Each row was made from one small tree. The marks that hang from a mark follow it in brackets, in alphabetical order. Every link used is in the known rows. Write each row's tree.
In the rows, 128 means zero.
Known rows:
dubem{buted{vemib}}: [111 187 146 133 103 171 137  77 101 129  62 116 137  92  92 122 159 141
 134  91 106 132 103 155 145  98 186 182 156 143 123 123]
lopatip{lizog{fudap{bitap} nomo somo{buted vemib}} mipunub}: [132 128 148 142 138 129 108  94  36 138 127 156 111 138  67 122 133 132
 188 103 117 130  94 133 171  48 169 150 157 114 167 141]
lopatip{lizog{nomo somo{buted vemib}} mipunub}: [125 144 152 141 143 127 121  84  46 146 114 144 124 125  63 118 116 132
 173  96 103 131  82 142 161  67 168 157 157 117 151 139]
sebuf{funo valafaf}: [101 179 140 121 154 171 125  97 121 113  78 127 159 119 108 130 158 130
 141  94 121 149 109 173 181  99 170 169 148  91 127 165]
nomo{lizog{somo{buted{vemib} fudap}}}: [140 180 145 142 149 161 130  69  80 141  91 159 126 106 103 124 154 146
 149 105 105 110  70 135 153 102 185 157 156 143 121 123]
mipunub{lopatip{lizog}}: [105 191 140 143 133 159 119  76 115 136  84 127 133 110  80 128 144 116
 146 104 100 151 104 164 157  96 171 166 125  97 131 134]
sebuf{funo valafaf{lopatip{lizog mipunub} vemib}}: [100 147 125 148 115 152 103  93  92 138 112 136 162 125  49  86 111 111
 165 106 135 143 110 207 201  89 142 171 137  84 134 155]
fudap{bitap lizog{lopatip{mipunub}}}: [111 168 142 147 116 141 103  82 103 154  76 126 114 125  66 130 152 134
 150 126 126 149 114 143 169  92 163 166 132 122 160 141]
valafaf{lopatip{mipunub}}: [106 173 145 139 114 160 118  75 104 154  87 113 137 100  63 120 140 124
 146  81 119 136 106 168 167 100 162 172 141 124 132 142]
somo{fudap{bitap} lizog{lopatip} vemib}: [152 171 133 154 123 151 123  83  76 139  96 189 130 102  81 131 161 145
 166 114 113 129  87 117 151  89 175 169 163 122 139 112]
lopatip{lizog{somo{buted vemib}} mipunub}: [128 156 144 139 130 132 111  74  53 155 104 150 136 118  63 121 119 133
 163 108 101 129  81 141 149  74 167 164 156 127 139 127]
sebuf{funo valafaf{lopatip{lizog} mipunub vemib}}: [106 147 128 155 114 163  99  96  95 123 115 134 161 126  44  75 119  99
 168  94 136 139 109 207 210  97 136 172 137  86 135 155]
buted{vemib}: [105 183 147 139 121 162 134  70 117 135  61 119 133  95  87 118 171 131
 130  77 106 139 101 146 147 105 178 172 141 137 129 119]
lopatip{lizog{fudap{bitap} nomo somo{buted}} mipunub}: [119 130 154 139 148 135 107  93  50 139 123 139 108 138  68 131 139 129
 185 101 118 133 103 153 175  56 170 147 150 111 169 161]
fudap{bitap lizog{nomo somo{buted{dubem}}}}: [125 165 153 156 151 128 121  93  98 134  85 132 105 111  81 128 170 141
 154 122 110 139  88 130 159  89 177 154 147 122 162 145]
mipunub{lopatip{lizog{somo{buted{dubem} fudap vemib}}}}: [143 169 128 150 142 137 122  76  73 141 130 176 133  90  69 117 144 121
 159 123  81 124  54 124 133  89 179 157 155 110 125 104]
valafaf{lopatip{lizog{fudap somo{buted}}} mipunub vemib}: [121 134 139 157 116 157  86  77  51 120 138 141 121 128  28  87 123 107
 184  78 119 112  84 190 189  77 149 151 145 128 147 146]
lizog{fudap nomo somo{buted vemib}}: [126 154 154 130 158 155 124  89  56  99 114 144 108 128  91 129 155 139
 171  68 106 120  76 135 167  65 180 146 166 124 150 147]
lizog{fudap{bitap} lopatip{mipunub} nomo somo{buted}}: [115 126 152 133 158 138 108  92  51 111 139 129  90 139  69 135 153 131
 186  92 123 129 102 146 180  62 173 135 157 117 169 165]
sebuf{valafaf}: [103 188 144 128 137 170 126  82 119 122  71 121 143 105 100 134 159 131
 139  91 114 145 104 167 174 105 173 171 135 102 128 153]
lizog{nomo}: [105 180 160 136 143 166 138  85 110 125  70 110 123 108  93 135 160 133
 145  63 111 141 107 162 165  96 178 165 143 113 142 155]
fudap{lizog{lopatip}}: [105 186 142 144 132 159 112  77 113 126  68 124 113 121  69 132 158 137
 139 105 111 142  99 150 166 100 170 163 132 121 147 146]
nomo{lizog{lopatip}}: [111 190 144 144 136 170 126  71 112 127  77 121 119 112  93 133 150 136
 143  92 116 133 111 165 176 100 176 158 132 114 131 153]
nomo{lizog{fudap lopatip}}: [109 178 142 137 138 180 120  73 101 115  92 127 110 121  94 134 157 135
 151  82 117 127 110 165 184  84 177 149 132 113 139 161]
sebuf{funo valafaf{lopatip{lizog{somo{fudap}}} mipunub vemib}}: [118 133 129 151 124 164  94  98  72 118 144 159 151 130  39  80 120 108
 183 102 132 122  84 199 208  99 140 158 149  82 138 157]
fudap{bitap lizog{lopatip nomo somo{buted{dubem} vemib}}}: [133 151 141 163 145 115 117  92  76 115 110 149  94 116  61 115 163 139
 165 130 109 136  80 109 160  79 174 146 152 121 166 128]
fudap{bitap lizog{lopatip nomo somo}}: [108 160 153 152 145 139 108  94  94 106  94 125  84 141  67 130 164 141
 167 119 123 146 103 141 182  88 171 143 136 103 175 160]

Write each row's tree:
[105 149 153 156 127 149 108  84  81 114 126 119 109 128  59  89 124 101
 179  83 113 142  97 185 189  92 152 146 129  86 154 148] -> valafaf{mipunub{lopatip{lizog{nomo somo}}} vemib}
[110 155 146 141 129 155 103  84  84 123  98 140 112 129  71 135 163 132
 167 103 114 139 107 160 170  74 175 150 135 105 160 153] -> lopatip{lizog{fudap{bitap} somo}}
[119 151 148 147 145 155 123  94  83 108 106 149 100 123  86 134 168 138
 175  89 120 143 114 143 180  69 175 149 147 105 163 158] -> somo{lizog{fudap{bitap} lopatip nomo}}
[ 97 154 155 135 139 151 129  83  90 131 101 106 111 116  68 129 143 127
 156  72 115 141 111 160 173  88 169 156 142 110 150 159] -> lizog{lopatip{mipunub} nomo}
[128 156 138 149 150 148 115  78  84 115 120 142  99 109  88 131 171 135
 163 116 114 122  97 144 172  78 182 135 146 120 148 152] -> nomo{lizog{fudap{bitap} lopatip somo{buted{dubem}}}}
[108 158 138 149 108 171  99  76  91 126 112 130 126 121  64  95 134  96
 166  77 114 137 104 186 182  84 152 160 126 101 142 136] -> valafaf{mipunub{lopatip{lizog{fudap}}} vemib}
[107 157 146 144 125 134  97  83  90 139  94 127  99 134  61 130 151 138
 161 133 124 145 104 141 173  91 164 151 135 115 168 150] -> fudap{bitap lizog{lopatip{mipunub} somo}}
[104 180 148 145 146 155 127  86 108 126  93 121 121 117  80 125 141 115
 156  92 103 153 106 164 167  89 172 160 126  86 142 146] -> mipunub{lopatip{lizog{nomo}}}
[113 165 145 138 129 148 124  73  88 148  93 139 127 102  76 131 137 136
 154  96 108 143 104 151 160  90 167 164 147 118 139 146] -> somo{lizog{lopatip{mipunub}}}
[104 137 151 136 134 153 117  91  80 125 114 118  99 128  72 132 161 126
 172  79 129 140 123 153 183  70 171 149 143 107 168 161] -> lizog{fudap{bitap} lopatip{mipunub} nomo}
[133 136 151 140 159 138 115  91  51 134 135 146 104 127  66 138 148 136
 182 103 120 121  88 139 167  82 175 146 165 121 158 151] -> lizog{lopatip{mipunub} nomo somo{buted fudap{bitap}}}
[150 159 141 157 135 147 132  93  69 129 106 182 117 109  81 127 158 146
 175 103 116 131  90 116 162  82 175 162 164 111 150 123] -> somo{fudap{bitap} lizog{lopatip nomo} vemib}
[103 148 146 163 105 147 114  81  81 149 104 118 127 116  34  91 115 115
 170  75 125 135 108 197 186  85 150 167 132 106 147 145] -> valafaf{lopatip{lizog{nomo} mipunub} vemib}
[112 175 135 144 128 161 106  85 105 129  97 139 122 123  83 131 161 114
 161 111 113 150 115 156 166  77 173 159 125  94 148 136] -> mipunub{lopatip{lizog{fudap{bitap}}}}
[107 141 146 151 157 128 138  78  84 105 123 122  95  94  59 108 171 126
 151  86  94 129  80 131 149  92 182 141 153 129 146 130] -> lizog{lopatip nomo somo{buted{dubem vemib}}}
[140 153 135 144 138 140 128  70  61 161 110 175 133  94  70 119 141 137
 156 106 100 121  74 122 139  90 173 169 167 150 128 110] -> somo{buted{vemib} fudap lizog{lopatip{mipunub}}}
[140 154 132 152 139 141 116  79  70 115 123 159 103 109  87 121 166 137
 166 118 112 118  89 125 168  70 180 138 153 124 146 132] -> nomo{lizog{fudap{bitap} lopatip somo{buted{dubem} vemib}}}
[111 159 143 140 120 135 105  77  76 133 100 139 105 128  59 118 135 141
 157 118 110 137  84 130 166  86 163 152 143 119 157 135] -> fudap{lizog{lopatip{mipunub} somo{vemib}}}
[168 172 145 153 146 145 135  94  61 147  90 191 139 104 102 133 153 149
 172 104 112 124  79 112 149  78 179 175 177 132 139 115] -> somo{buted fudap{bitap} lizog{nomo} vemib}
[126 164 136 140 128 160 123  78  76 112 102 166 119 111  83 125 154 141
 162  85 104 133  90 131 162  72 174 157 155 119 142 132] -> somo{lizog{fudap lopatip} vemib}
[111 163 156 137 138 168 125  94 100 118  83 122 112 121  97 138 178 133
 160  71 124 140 117 154 176  77 179 158 144 110 158 157] -> lizog{fudap{bitap} nomo}
[115 183 156 151 133 152 120  94 116 137  54 123 114 126  90 134 167 141
 149 106 125 150 112 143 173  93 172 169 135 114 162 148] -> fudap{bitap lizog{nomo}}
[104 165 144 122 143 173 118  97 113 122  90 122 161 119  97 116 149 115
 147  86 126 147 111 173 191 103 156 171 149  94 132 166] -> sebuf{funo valafaf{mipunub}}
[124 145 138 139 141 141 124  73  73 147 119 153 124  88  72 127 148 131
 156  94  96 129  89 138 150  71 172 157 158 131 139 143] -> somo{buted{dubem} lizog{fudap lopatip{mipunub}}}
[115 163 144 141 139 164 108  80  89 105 108 135  93 133  93 136 167 140
 169 107 126 129 112 156 190  79 178 134 135 105 155 164] -> nomo{lizog{fudap{bitap} lopatip somo}}
[115 147 129 141 153 147  94  97  75 104 140 146 149 140  75  88 114  97
 179 120 120 142  90 190 197  89 146 152 145  79 135 154] -> sebuf{funo valafaf{mipunub{lopatip{lizog{somo{buted}}}} vemib}}
[122 186 147 140 126 177 119  81 111 136  68 132 124 118 116 139 170 139
 151  95 129 133 121 159 180  84 178 160 134 116 142 152] -> nomo{lizog{fudap{bitap}}}
